Each row comes from the steps of one walk. Every step used is in the known rows, and no mark comes twice. Write the walk behind each row, first mark first.
Known rows:
kegig/zizo/vasa/zeze/zefev/lopa: -1.36	-2.98	2.05	0.07	0.91	-0.38	0.19	0.58	1.52	-1.46	0.81	2.63	1.40	-0.54	-0.38	3.06	-2.29	1.69	0.51	-0.87	0.93	3.92	0.23	-1.57	0.80	-0.68
zefev/zizo: 1.79	-0.52	1.66	0.95	1.30	-2.02	0.70	-1.98	-0.84	-1.26	0.30	0.93	-0.53	-1.41	-3.99	1.08	-0.68	2.99	3.53	0.39	0.98	-0.35	0.89	-0.28	1.00	0.28
lopa/zizo/lapo: 4.19	-0.85	1.13	-1.38	-0.86	-1.05	1.15	0.81	0.60	2.60	2.05	-0.43	-1.79	-0.46	1.07	3.57	-0.92	0.28	-1.11	3.91	1.98	-2.34	0.71	-0.25	2.07	1.85
kegig/zizo/vasa/zeze/zefev: -1.04	-6.23	0.33	-0.19	1.54	0.29	1.46	3.16	1.44	-1.21	2.53	4.44	2.16	1.47	-0.23	0.56	-2.43	1.08	-0.97	0.14	-0.13	1.23	0.80	-0.54	2.59	1.24
zefev/lopa: 0.56	1.04	1.73	-0.78	0.11	-0.49	-0.19	-0.34	0.18	-0.56	-0.34	0.03	-0.51	-1.55	0.15	3.07	-1.04	2.08	1.21	-0.60	1.06	3.50	-0.09	-1.48	-0.80	-2.02
zefev/lopa/zizo/vasa: 0.07	-3.03	-0.28	-2.80	1.90	-1.96	2.47	-2.03	-0.53	0.00	1.97	1.32	-1.64	-1.80	0.85	5.18	-2.48	2.41	1.66	1.95	3.69	0.68	0.81	-0.71	0.55	0.05
zizo/lapo: 4.63	0.50	1.93	-1.17	-1.60	0.28	0.85	1.48	0.85	1.62	1.36	-1.82	-2.13	-0.89	0.21	2.25	0.37	0.80	-0.94	3.52	0.26	-2.12	0.12	-0.26	2.24	0.34
vogu/dami/kegig/zizo: 0.17	-0.62	0.02	4.80	-0.51	-0.52	1.35	4.51	-1.32	1.59	-0.29	-0.63	-0.53	-0.12	-1.19	-1.09	2.47	1.82	-0.26	-0.65	1.28	1.65	0.06	1.46	0.89	0.99
dami/zizo/vasa: 0.68	-3.95	-1.26	-4.15	1.64	-1.46	3.03	-1.78	-1.59	-0.03	1.92	-0.84	-2.20	-1.18	0.85	2.80	-0.86	2.80	1.49	1.72	3.32	-2.71	1.86	-0.30	1.92	-1.51
dami/zizo/vasa/zeze: 2.02	-4.66	-2.07	-4.57	2.16	1.01	0.63	-1.16	-0.45	1.51	2.60	0.08	0.77	0.63	1.31	1.76	-2.45	3.12	0.05	3.14	1.42	-1.59	2.59	-0.85	3.39	-1.31
kegig/zizo: -0.39	-0.27	2.34	3.23	-1.83	-0.51	-0.03	1.21	-0.09	1.10	-0.85	0.63	0.29	-0.51	-1.03	-1.60	1.11	0.31	0.91	0.42	2.10	0.68	-0.58	1.71	0.69	1.19
zefev/vasa/zizo: 0.73	-2.20	1.61	-2.03	1.63	-0.14	4.06	-2.14	0.07	-0.68	-0.52	-2.72	-1.45	0.82	-0.34	0.60	-0.41	3.61	0.33	3.33	0.51	-0.60	-0.15	0.06	2.49	-1.59
zefev/vasa/zeze/zizo: 0.01	-3.84	-0.23	-3.62	1.65	-0.29	2.60	1.51	0.05	1.78	1.63	0.99	2.01	1.99	0.05	1.73	-3.72	0.95	1.80	2.28	1.19	1.39	0.81	-0.20	2.88	-1.93
lopa/zizo: 0.54	-2.25	-0.96	-0.90	1.09	-1.87	1.41	0.75	-0.58	1.58	1.81	2.28	0.24	0.79	1.19	2.19	-2.32	0.44	-0.09	0.85	2.56	0.27	1.03	0.00	0.45	1.71
vogu/dami/kegig/zizo/vasa/zeze: 1.70	-3.68	-1.74	-0.64	1.45	1.61	0.44	1.56	-0.45	1.84	1.99	0.26	1.15	0.27	-0.26	0.95	-0.93	3.70	-0.37	2.72	0.51	0.46	1.56	0.24	3.23	-0.05
vogu/dami: 2.02	-0.62	-3.90	1.11	1.42	0.82	0.57	3.67	-0.88	-0.42	0.71	-0.63	1.65	0.82	-1.75	2.01	0.41	4.25	-1.29	-0.24	-1.60	1.07	-0.15	0.80	0.20	-0.50
vasa/zizo: 0.91	-1.68	0.45	-0.98	1.59	0.75	3.35	-0.49	0.92	-0.43	0.70	-0.99	1.14	-0.22	1.13	0.00	-1.27	2.45	-0.15	2.68	-0.59	-1.28	1.74	-0.33	1.72	-1.22
kegig/zizo/lopa: -0.61	0.36	1.34	2.48	-2.75	0.14	-0.72	0.21	0.25	0.41	1.06	0.31	-1.72	-2.68	0.30	0.61	1.38	1.11	-0.30	1.18	0.80	-1.28	2.83	0.41	0.05	2.29
zefev/vasa/zizo/lapo: 4.19	-0.66	2.85	-2.23	-0.37	0.36	2.97	-1.22	1.05	1.02	0.32	-4.09	-2.95	-0.46	-0.18	2.41	0.38	2.41	-0.96	5.68	0.54	-3.01	0.01	-0.13	3.63	-0.40
zeze/zefev: -1.06	-4.09	0.77	0.57	0.97	-0.80	2.27	4.45	1.08	-2.27	1.85	4.24	1.03	1.45	-0.15	0.40	-1.48	0.18	-0.95	-2.06	-0.68	1.60	0.07	-0.81	0.92	1.00
zeze/lopa/zizo: 0.13	-1.18	-2.82	-2.25	2.01	-0.77	1.70	0.97	-0.25	0.40	2.45	1.80	0.25	0.09	1.44	3.04	-2.70	-0.14	-0.80	0.71	1.30	0.33	1.87	-1.21	1.31	1.62
lopa/zizo/vasa/zeze/zefev/kegig: 0.88	-8.11	1.23	-1.96	1.91	-0.71	1.13	0.77	2.94	-2.14	1.63	2.37	0.31	1.31	0.45	2.16	-1.69	4.14	0.07	0.07	1.72	4.09	1.51	-0.69	2.97	0.94
lopa/zizo/vasa/zeze/zefev: -0.67	-6.81	-0.72	-1.51	2.46	-0.25	1.89	2.89	1.34	-1.02	3.42	5.08	2.02	2.01	0.71	1.79	-3.59	1.06	-1.28	0.28	0.05	1.19	1.28	-1.22	2.52	1.42
dami/zizo/lapo: 4.36	-0.94	0.76	-2.77	-1.02	-0.78	1.32	-0.08	-0.31	2.09	1.42	-3.11	-2.17	-0.64	1.04	2.53	0.46	0.90	-0.74	3.21	2.11	-4.32	1.58	-0.49	2.94	-0.58

Write each row's walk:
-1.12	-3.02	0.40	-0.29	1.66	-2.50	1.14	0.82	0.34	-0.14	1.55	3.77	0.66	0.55	1.20	4.01	-3.15	0.30	0.05	-0.97	2.73	2.84	0.67	-1.42	-0.29	1.21 | zeze/zefev/lopa/zizo
0.48	-3.76	-0.92	-2.69	1.90	-1.70	2.98	-0.96	-0.86	0.33	2.52	1.59	-1.55	-1.08	0.86	3.90	-2.18	2.01	1.20	2.26	3.35	-0.88	1.02	-0.01	1.04	0.75 | lopa/zizo/vasa
-0.26	-5.29	-0.15	-0.39	1.65	0.66	1.05	4.17	1.67	-1.20	2.53	4.71	2.74	2.48	0.21	0.01	-2.83	0.77	-1.80	-0.82	-1.46	1.76	1.00	-1.23	2.29	0.84 | vasa/zeze/zefev
-0.61	-4.99	2.35	0.07	-0.10	-1.10	2.28	-0.36	0.92	-1.56	0.45	0.93	-1.37	-1.69	-1.08	1.40	0.43	3.02	2.03	1.02	3.33	1.54	-0.03	1.15	1.94	0.82 | zeze/zefev/kegig/zizo/vasa
-0.85	-1.12	-0.36	-1.27	-0.91	-0.27	1.72	1.17	0.44	0.11	2.94	1.20	-0.33	-2.21	1.48	2.91	-1.72	0.57	0.52	1.40	0.11	-1.17	4.17	-0.96	0.38	0.28 | zeze/zizo/lopa
-0.28	-2.18	-0.48	-2.40	-0.43	0.30	1.03	0.27	0.30	0.83	2.81	0.69	-0.56	-0.97	0.93	2.99	-2.00	1.48	0.31	2.55	0.11	-0.85	3.88	-0.98	1.64	0.07 | zefev/vasa/zeze/zizo/lopa
1.83	-4.57	-1.77	-3.53	2.20	0.79	0.39	-0.62	0.19	1.81	3.12	1.87	1.06	0.76	1.37	2.41	-3.46	2.65	-0.21	3.61	1.38	-0.38	1.96	-0.71	2.87	0.30 | lopa/zizo/vasa/zeze
-0.57	-2.94	1.86	1.92	-2.18	0.42	-1.15	0.10	2.04	-0.79	1.27	1.09	-0.82	-1.81	0.31	0.73	0.90	2.53	-0.59	0.74	0.74	0.68	3.47	0.11	1.45	2.70 | vasa/zeze/zefev/kegig/zizo/lopa
3.40	-1.99	3.04	-1.87	-0.11	0.08	3.54	-0.29	1.43	0.15	0.70	-2.84	-2.39	0.01	-0.38	2.41	0.01	2.09	-1.23	4.79	0.10	-2.69	-0.10	-0.34	3.87	0.03 | zeze/zefev/vasa/zizo/lapo
0.91	-8.16	0.97	-2.65	1.80	-0.61	1.35	0.48	2.68	-2.43	1.32	1.14	0.20	1.19	0.48	1.58	-1.01	4.43	0.31	-0.31	1.79	3.07	1.86	-0.76	3.48	-0.24 | dami/zizo/vasa/zeze/zefev/kegig
-0.11	-2.62	1.22	0.56	0.15	-0.95	2.98	0.97	-1.09	0.60	1.17	-0.01	-2.68	-2.14	-0.23	1.08	0.83	1.98	1.60	1.50	3.01	0.13	0.44	0.75	1.50	0.29 | dami/kegig/zizo/vasa
0.03	-1.28	0.05	-1.03	1.20	-2.28	0.58	-0.59	-0.38	1.12	1.01	1.93	-0.01	-0.19	1.26	4.07	-2.58	0.87	0.63	0.21	3.13	2.35	0.73	-1.05	-0.54	0.53 | zefev/lopa/zizo
0.57	-3.99	1.30	1.20	2.43	-1.47	0.70	-0.16	0.39	-2.25	1.60	3.69	1.56	0.28	-4.17	0.85	-2.14	2.61	2.07	-0.46	-0.34	0.52	1.48	-1.10	2.32	1.10 | vasa/zeze/zefev/zizo
-0.59	-3.20	1.33	-1.29	1.67	-0.17	0.58	0.84	1.53	-1.86	1.41	2.61	1.01	-0.46	0.23	3.81	-2.75	2.01	0.25	-0.81	0.26	3.89	0.45	-2.27	0.80	-1.16 | zizo/vasa/zeze/zefev/lopa
1.21	-8.18	-0.48	-2.01	2.26	-0.28	1.27	1.07	2.33	-2.63	1.24	0.74	0.86	1.57	-0.13	2.18	-0.71	5.56	-0.10	-0.53	1.07	3.36	1.74	-0.44	3.45	-0.31 | vogu/dami/zizo/vasa/zeze/zefev/kegig
0.28	-2.42	3.45	2.86	-1.87	-0.81	-0.29	0.21	1.41	-0.02	-1.63	-0.43	-0.24	-0.62	-1.16	-1.33	1.90	2.53	1.61	0.13	3.06	2.86	-0.37	1.86	1.35	1.07 | zefev/kegig/zizo
0.16	-3.07	-2.18	-3.92	2.48	-0.92	3.24	-0.80	-0.49	-0.40	3.06	1.32	-1.49	-1.66	0.97	4.37	-2.40	1.72	0.77	2.26	2.38	-0.80	1.60	-0.80	1.76	0.80 | zeze/lopa/zizo/vasa
-0.39	-3.93	1.90	-1.42	2.21	-0.52	4.60	-0.75	0.59	-1.91	-0.01	-0.77	-0.88	1.51	-0.52	0.54	-1.09	3.01	-0.27	2.10	0.14	-0.05	-0.24	-0.28	2.63	-0.86 | zeze/zefev/vasa/zizo
2.26	-3.66	-1.24	-3.43	1.74	1.81	0.28	-0.18	0.28	1.10	2.62	0.91	1.01	0.27	0.66	1.45	-2.55	3.10	-0.06	3.29	0.23	-0.29	1.67	-0.65	2.81	-0.67 | zizo/vasa/zeze
2.43	-2.61	0.13	-3.13	1.19	1.08	-0.38	-0.39	-0.28	1.51	0.66	-0.44	-0.40	2.58	-0.91	0.55	-1.30	3.28	-0.46	2.70	0.37	1.28	-0.37	-0.15	3.11	-0.78 | zefev/vasa/zeze
-0.38	-6.39	-0.37	-1.53	2.19	0.40	1.92	3.34	1.47	-1.66	3.09	4.54	1.82	1.69	0.23	1.12	-3.04	1.39	-1.20	0.09	-0.82	1.13	1.14	-1.27	2.49	0.73 | zizo/vasa/zeze/zefev
-0.34	-2.33	1.32	-0.01	-0.26	-0.73	1.98	-0.65	-0.57	0.06	0.70	0.49	-1.37	-2.13	-0.69	1.18	0.12	2.00	2.04	1.97	2.94	-0.44	-0.11	1.23	1.31	0.51 | kegig/zizo/vasa
3.31	-1.88	1.49	-1.52	-0.17	-0.74	0.42	0.64	1.55	1.79	2.24	0.65	-0.64	-0.27	1.13	4.74	-2.15	0.52	-1.37	3.16	1.63	-0.49	0.95	-1.41	2.30	1.42 | vasa/zeze/zefev/lopa/zizo/lapo
-0.05	-3.43	-1.10	-2.84	1.46	0.36	2.16	2.59	0.62	1.80	2.40	2.16	3.82	1.19	1.18	1.39	-4.27	-0.04	1.30	1.90	0.37	0.93	2.15	-0.61	2.36	-1.82 | vasa/zeze/zizo
-0.77	-3.48	-0.09	-0.84	1.97	-1.93	0.59	0.70	0.71	0.40	1.86	3.85	1.55	0.94	1.28	3.99	-3.79	0.53	-0.29	-0.38	2.32	2.91	1.25	-1.59	0.42	1.19 | vasa/zeze/zefev/lopa/zizo
-0.04	-4.49	1.11	-1.01	2.59	-2.05	3.15	-1.52	-0.42	-2.78	2.01	2.32	-1.35	-1.92	-3.13	3.13	-1.58	3.40	3.26	0.80	1.64	-0.59	0.78	-0.44	1.78	0.47 | zeze/zefev/zizo/vasa
-0.03	-1.16	2.14	2.13	-2.70	0.00	-0.93	-0.61	1.28	-0.45	0.53	-0.24	-2.01	-2.78	0.12	1.00	1.97	2.60	0.19	0.97	1.50	0.28	3.10	0.61	0.59	2.17 | zefev/kegig/zizo/lopa
1.72	-4.56	0.32	-1.74	0.74	1.35	-0.25	-0.88	1.01	0.98	1.32	0.49	0.96	-0.03	-0.03	0.73	-1.40	3.71	0.60	3.12	1.51	1.02	1.31	0.31	3.40	-0.03 | zefev/kegig/zizo/vasa/zeze
